Each row was made from one small tree. The marks that hang from a mark follow it in brackets, in alphabetical order. Every link used is in the known rows. Write each row's tree.
Known rows
U[C[K[V]]]: [-0.455 -3.310  3.795  1.148  3.270  1.563  4.384  0.353 -0.237 -0.991
 -1.159 -0.826  2.308 -0.869 -0.932 -0.474 -3.171 -0.503 -0.878 -0.818
  1.005  0.606  1.679 -2.177 -2.600]
Y[V[C[U]]]: [ 0.030 -1.007  3.066  2.252  4.508 -1.070  2.937 -0.871 -0.290 -1.538
 -2.009 -1.679  2.824 -0.136  0.182  0.647 -1.234  0.468 -0.532 -0.712
 -0.124 -1.025  0.407  0.591  0.487]
U[K]: [ 0.221 -1.432  2.866  0.407  2.967 -0.701  3.853  0.398 -2.004 -3.082
 -2.211  0.528  3.510 -0.215 -1.827  0.168 -2.949 -0.101 -2.068  1.836
 -0.184 -0.764  2.435 -1.058 -2.270]
C[K U[Y] V]: [-0.961 -2.819  5.843  1.545  0.888  3.982  4.670  3.300 -0.698  0.403
 -2.169  0.197  3.269 -1.910 -1.904 -0.330 -3.295 -1.353  1.166 -1.035
 -1.954 -0.731  1.260  0.145 -1.017]
Y[C]: [ 0.042 -1.008  2.725  1.467  3.769 -1.674  3.598 -2.270 -0.760 -2.764
 -1.653 -0.951  1.786  0.410 -0.246  0.039 -1.580  0.479 -2.002  1.130
  0.030 -0.802  0.823  0.147  0.259]
Y[V[C[A U]]]: [-0.468 -0.311  3.594  2.198  4.249 -0.209  2.828  0.031  0.013 -0.969
 -1.728 -1.889  3.154 -0.265 -0.279  0.276 -1.885  0.350  0.154 -0.895
 -0.412 -0.958  0.492  0.766  0.295]
C[A[V[U]] K]: [-0.849 -0.429  4.400  1.885  0.652  2.834  3.951  2.379 -2.826  0.364
 -2.957 -0.715  2.598 -0.610 -0.659 -1.010  0.038 -0.689  0.996 -0.892
 -1.383  1.059  2.290  2.381 -0.303]
Y[C[A] V]: [-0.559  0.823  3.471  1.300  4.264 -0.266  3.130 -1.550  2.098 -1.598
 -0.182 -2.499  1.562  0.701 -0.669 -1.336 -3.105  1.603 -0.866  0.671
 -0.566 -1.059 -0.136  1.098  1.752]
U[C[A] K Y]: [-0.501 -0.759  5.519 -1.607  2.228  2.050  3.570  1.612  0.986 -2.026
 -0.495  0.256  3.831 -1.106 -4.201  0.635 -6.564  0.132 -2.488  0.555
  0.399  0.165  3.022 -4.886 -5.456]
V[K[C] U]: [-1.558 -1.626  2.928  2.500  1.563  0.985  2.660 -2.036 -1.033 -1.506
 -3.318 -2.862  4.221  1.331  2.676  1.096  3.096 -1.685 -0.562 -2.098
 -0.576  0.745  0.803  0.369 -2.993]
A[C[K U]]: [ 0.393 -3.088  5.195  3.610  1.267  0.671  3.663  1.820 -1.998  0.202
 -3.295  0.758  3.196 -0.797 -0.147  0.110 -0.331 -0.458 -1.389 -0.876
 -0.792  1.121  1.028  1.116  0.304]
U[K[C] Y]: [ 0.636 -0.892  5.294 -0.522  2.478  0.443  3.070  1.068  0.818 -2.588
 -1.384  0.173  3.681 -0.004 -2.113  0.989 -5.086 -0.392 -3.306  1.440
  0.495 -0.444  1.553 -3.617 -4.606]
K[C[U] V[Y]]: [ 0.505 -2.357  4.106  2.204  3.084  0.792  3.181  1.087  2.270  1.092
 -1.315 -3.476  2.614 -0.023  2.569  0.161 -2.297 -2.087 -0.402 -1.843
  0.773  0.291 -0.944 -0.676 -3.191]
C[A K U[Y] V]: [-2.020 -1.486  6.937  1.364  0.267  5.620  4.431  5.203 -0.160  1.581
 -1.588 -0.288  3.951 -2.166 -2.818 -1.107 -4.573 -1.634  2.604 -1.492
 -2.530 -0.475  1.431  0.534 -1.394]
U[K[V]]: [ 0.514 -1.339  2.960  0.559  3.212 -0.234  3.851  0.959 -0.252 -2.383
 -1.987 -0.424  3.181 -0.037 -1.399 -0.572 -3.954 -0.195 -1.683  1.668
 -0.082 -0.668  1.667 -1.163 -2.781]
K[V]: [ 0.057 -1.670  2.061  1.175  3.754 -0.564  4.204 -0.267 -0.555 -1.404
 -2.152 -1.515  2.015  0.222  0.031 -1.177 -2.571 -0.299 -0.734  0.942
  0.722 -0.170  1.390 -0.150 -1.956]
K[C[A U[Y] V]]: [-1.244 -1.314  5.933  1.339  1.954  2.263  3.880  2.430  1.361  0.751
 -1.079 -0.567  3.796 -0.557 -0.932 -0.008 -4.503 -1.634  0.303 -1.480
 -0.345  0.788  0.635 -1.142 -3.316]
A[C[K[U]] V]: [ 2.006 -1.353  4.908  2.827  0.320  0.587  3.992  1.188 -3.228  0.667
 -4.707  0.864  1.800 -0.430  0.002  0.458  1.845  0.525 -2.453 -1.072
 -0.501  3.413  1.463  2.576  0.794]
C[A[V]]: [-0.341  0.460  3.083  0.808  2.055  0.226  4.447  0.702 -3.329 -0.560
 -2.571 -0.294  2.259 -0.160 -1.607 -0.667 -1.000 -0.054 -0.215 -0.053
 -0.344  1.246  3.215  1.411 -0.809]
A[V[C[K U]]]: [ 1.435 -1.074  3.934  2.734  2.160 -0.285  3.831  0.641 -3.857 -0.399
 -4.071  0.023  2.176 -0.578 -0.350  1.550  1.330 -0.526 -0.686 -1.885
 -0.651  1.052  1.878  1.547  0.287]
K[C[A] U[Y]]: [-0.369 -1.669  5.380  0.720  2.708  2.140  2.647  1.249  2.008 -0.906
 -2.150 -0.944  3.329 -0.605  1.271  0.489 -3.665 -1.156 -1.502  0.466
  1.424  0.997 -0.936 -1.929 -4.485]
A[V[K]]: [ 0.932 -0.214  2.348  1.338  1.779 -0.315  4.596 -1.636 -4.503 -1.281
 -3.791 -1.014  1.884  0.727 -0.644  0.582  2.781 -0.074 -1.373 -1.281
 -0.470  1.413  3.053  1.487 -0.212]
C[K U]: [-0.368 -4.041  4.309  3.008  2.474  1.817  4.229  1.924 -1.780 -0.889
 -2.597  0.345  2.750 -1.486  0.285 -0.382 -1.157 -1.400  0.509 -0.350
 -0.945 -1.061  0.614  0.466  0.094]
A[V[U]]: [ 0.404 -0.540  1.624  1.384  1.608 -1.299  4.340 -1.773 -3.581 -1.315
 -4.099  0.001  1.503  0.325  0.620  0.497  2.425  0.271 -1.396 -0.273
 -0.496  1.934  2.932  2.220 -0.354]

Write each row's tree
[-0.082 -2.954  3.440 -0.150  3.154  1.046  3.621 -0.940  0.246 -2.466
 -2.572 -0.120  2.452 -1.396  0.319  0.944 -2.674 -0.033 -2.439  0.938
  1.618  0.757  0.699 -2.735 -3.816]
K[U[C Y]]
[-0.030 -1.349  4.310  0.626  2.479  0.327  3.787  1.344 -0.159 -1.738
 -1.550  0.194  4.062  0.000 -1.729  0.356 -4.216 -0.717 -1.719  0.502
 -0.214  0.130  1.477 -1.442 -3.302]
U[K[C[V]]]
[ 0.062 -0.294  3.117  1.830  4.133  0.318  2.771 -3.160  2.137 -2.309
 -1.463 -3.465  1.808  1.017  1.212 -0.248 -0.131  1.229 -1.522 -0.132
 -0.566 -1.158 -1.420  0.972  1.542]
Y[C V[K[U]]]
[-0.334 -1.511  2.606  0.684  1.475  2.366  2.859 -1.538 -2.504 -0.776
 -3.001 -4.983  3.680 -0.481  2.026  1.930  3.027 -1.633 -0.856 -2.574
  0.159  0.137  1.080 -0.066 -3.047]
V[K[U[C]] Y]
[-1.755 -0.238  4.751  1.844  1.371  2.452  3.486  0.942  0.217 -0.299
 -1.517 -1.676  2.957 -0.287 -0.847 -0.883 -2.286 -0.267  0.857 -0.497
 -1.953 -0.266  0.616  1.912  0.119]
Y[C[A K V[U]]]
[ 0.386 -2.581  3.322  1.707  2.803  0.273  3.804  1.359 -0.082 -1.130
 -2.268 -0.606  3.186 -0.922  0.118  0.164 -2.449 -1.070 -0.613  0.143
 -0.832 -0.974  0.834 -0.476 -1.821]
C[U[K[V[Y]]]]
[-1.722 -1.580  3.096  0.730  1.216  1.827  2.989 -2.486 -0.861 -2.048
 -2.942 -2.569  3.855  0.460  0.636  1.476  1.895 -0.855 -1.257 -1.948
 -0.438  0.659  2.286 -1.744 -4.111]
V[K U[C Y]]
[-1.133 -3.366  4.950  2.527  1.285  3.355  4.946  3.088 -1.482  0.462
 -2.355  0.246  3.302 -1.819 -1.121 -0.667 -2.310 -1.521  1.807 -1.331
 -2.057 -0.453  1.058  1.357 -0.002]
C[K U V]
[-0.770 -0.002  2.197  1.843  1.416 -0.628  1.271 -1.288 -3.413 -0.655
 -4.002 -4.473  4.449 -0.332  2.771  3.424  3.546 -1.560 -0.331 -2.490
 -0.561 -0.253  1.737  1.857 -2.658]
V[C U Y]
[ 1.551  0.547  3.013  1.694  1.171  0.520  2.819 -0.998 -4.593 -0.153
 -4.759 -3.666  2.954  0.010  1.246  2.947  4.693 -0.992 -1.109 -3.232
 -0.513  1.310  1.735  2.105 -1.104]
A[V[C K[U] Y]]
[ 0.191  0.142  3.763 -0.121  3.724 -0.522  3.263 -2.016  1.421 -2.580
 -0.855 -1.633  1.423  0.415 -1.282 -0.068 -3.296  1.503 -2.631  1.479
  0.223 -1.308  0.783 -1.138 -0.324]
U[Y[C V]]
[-0.217 -2.126  5.150  0.523  2.351  2.021  3.350  0.744  1.823 -0.825
 -2.355 -0.660  3.248 -0.738  0.866  0.823 -3.512 -1.036 -1.547  0.094
  1.051  1.231 -0.793 -1.579 -4.262]
K[C[V] U[Y]]
[-2.033  0.129  5.146  0.648 -0.100  4.976  4.092  4.127 -2.669  1.917
 -1.424 -3.012  4.035 -1.486 -2.099 -0.983 -2.363 -1.619  2.531 -1.866
 -1.918 -0.092  2.510  2.394 -1.325]
C[A K V[Y]]
[-0.960 -1.522  4.321 -1.251  2.280  1.435  4.686 -0.392 -0.218 -1.248
 -0.923 -0.185  2.752 -1.076 -3.287  0.641 -4.651  0.158 -1.822 -0.555
  0.772  0.863  3.242 -3.522 -4.241]
U[C[V] Y]
[-0.885 -0.689  2.478  1.530  0.924  0.705  2.277 -1.577 -1.328 -0.731
 -2.582 -4.207  2.707 -0.099  2.889  1.128  2.552 -0.854 -0.557 -1.007
 -1.143 -0.606  0.741  2.292 -0.678]
V[U Y[C[K]]]
[-0.207 -1.402  3.382  1.077  2.409  1.549  3.057 -1.728 -1.163 -2.579
 -3.345 -2.376  3.194  0.236  0.791  0.875  0.979 -0.624 -1.529 -0.203
 -0.138 -0.475  0.426 -0.583 -2.080]
V[K[U[Y[C]]]]
[ 0.701 -1.605  4.097  1.012  3.348  0.071  3.375  1.356  1.493 -1.663
 -1.442 -0.687  3.451  0.365 -0.599 -0.214 -4.673 -0.718 -1.996  0.841
  0.460 -0.039  0.517 -1.974 -3.752]
U[K[C V]]
[ 0.193 -0.425  2.829  0.754  0.849  0.659  3.998 -2.160 -2.646 -1.063
 -3.806 -1.312  2.109  0.556 -0.009  1.326  2.974 -0.023 -1.729 -2.111
 -0.610  2.210  3.070  0.231 -2.023]
A[V[K U[C Y]]]
[-2.749  0.092  4.728  1.038 -0.848  5.160  3.584  3.561 -2.089  1.985
 -2.044 -3.314  4.354 -1.339 -0.639 -0.760 -0.790 -1.765  2.942 -2.181
 -2.546  0.257  2.224  3.135 -1.694]
C[A K V[U Y]]
[-1.376 -1.117  3.813  1.489  1.117  1.579  2.431 -1.763 -0.199 -1.639
 -3.149 -2.923  4.155  1.207  1.923  1.428  2.059 -1.495 -1.206 -1.801
 -0.470  0.480  0.981 -0.883 -4.009]
V[K[C] U[Y]]
[-0.261  0.037  4.462  1.862  4.025  0.390  3.022 -0.180  3.493 -1.277
 -0.228 -1.622  2.175  0.074 -0.712 -1.015 -3.981  1.173 -0.618  0.398
 -1.531 -1.513 -0.990  0.579  1.699]
Y[C[A U[K]] V]
[-0.613 -1.222  3.397  0.363  2.738  0.485  4.625 -0.203 -1.746 -0.747
 -1.452 -0.134  2.257 -0.669 -1.960 -0.031 -2.396  0.017 -1.053 -1.131
  0.776  1.890  3.175 -1.424 -2.415]
U[C[A[V]]]
[-1.482 -0.368  1.495  1.359  0.228  1.431  2.376 -2.303 -3.447 -0.737
 -3.693 -5.499  4.134  0.630  3.017  1.823  5.603 -1.807 -0.025 -2.719
 -1.337 -0.186  2.107  2.102 -2.430]
V[K U Y]
[-0.537 -0.994  3.712  1.039  2.174  2.109  2.989 -1.065 -1.008 -2.145
 -3.161 -2.545  3.431  0.129  0.458  0.695  0.565 -0.771 -1.024 -0.396
 -0.320 -0.408  0.463 -0.451 -2.245]
V[K[U[Y[C[A]]]]]
[ 0.331 -2.902  3.379  1.915  3.222  0.003  4.036  1.329  0.107 -1.602
 -2.372  0.373  3.139 -0.811 -0.282 -0.151 -3.077 -0.835 -0.689  0.607
 -0.703 -0.902  0.838 -0.800 -1.706]
C[U[K[V]]]
[ 0.622 -3.093  5.269  3.646  1.429  0.988  3.647  2.227 -0.738  0.651
 -3.162  0.148  2.966 -0.672  0.148 -0.394 -1.027 -0.560 -1.111 -0.998
 -0.740  1.149  0.507  1.026 -0.047]
A[C[K[V] U]]
[-0.172 -3.483  5.231  2.029  2.067  2.450  3.960  2.121 -0.977 -1.016
 -2.414  0.264  2.705 -1.550 -0.489 -0.062 -2.119 -1.218 -0.161 -0.012
 -0.795 -1.257  0.795 -0.742 -0.856]
C[K U[Y]]
[ 0.445 -0.593  2.363  0.921  0.584  0.462  3.928 -1.196 -3.339  0.155
 -3.355 -2.041  1.659 -0.357  1.117  1.250  3.040 -0.315 -1.185 -2.171
 -0.465  2.154  2.883  1.779 -1.109]
A[V[U[C[K]] Y]]
[-1.130 -1.501  3.504  1.630  0.731  2.579  4.280  0.758 -2.418  0.792
 -2.624 -2.989  4.071 -0.884 -0.106  0.902  0.907 -1.998  1.388 -3.060
 -2.163 -0.390  1.803  1.614 -1.275]
C[U V[K Y]]
[ 1.095  0.500  2.209  0.862  0.975  0.230  4.097 -1.501 -5.012 -0.273
 -3.637 -3.076  2.020  0.485  0.167  1.256  4.029 -0.584 -1.246 -2.281
 -0.663  1.256  3.175  2.149 -0.467]
A[V[K Y]]
[ 0.490 -2.737  5.838  2.886  0.981  1.089  3.547  2.002 -1.420  0.092
 -3.207  0.746  3.168 -0.905 -0.687  0.354 -1.010 -0.388 -1.845 -0.661
 -0.728  0.978  1.165  0.245 -0.419]
A[C[K U[Y]]]
[-1.317 -2.092  3.243  0.422  2.431  1.347  4.815 -0.943 -1.642 -1.067
 -1.442 -1.092  3.327 -0.501 -2.048  0.455 -1.952 -0.504 -0.644 -1.936
  0.182  1.156  2.977 -1.778 -2.956]
U[C[V[K]]]
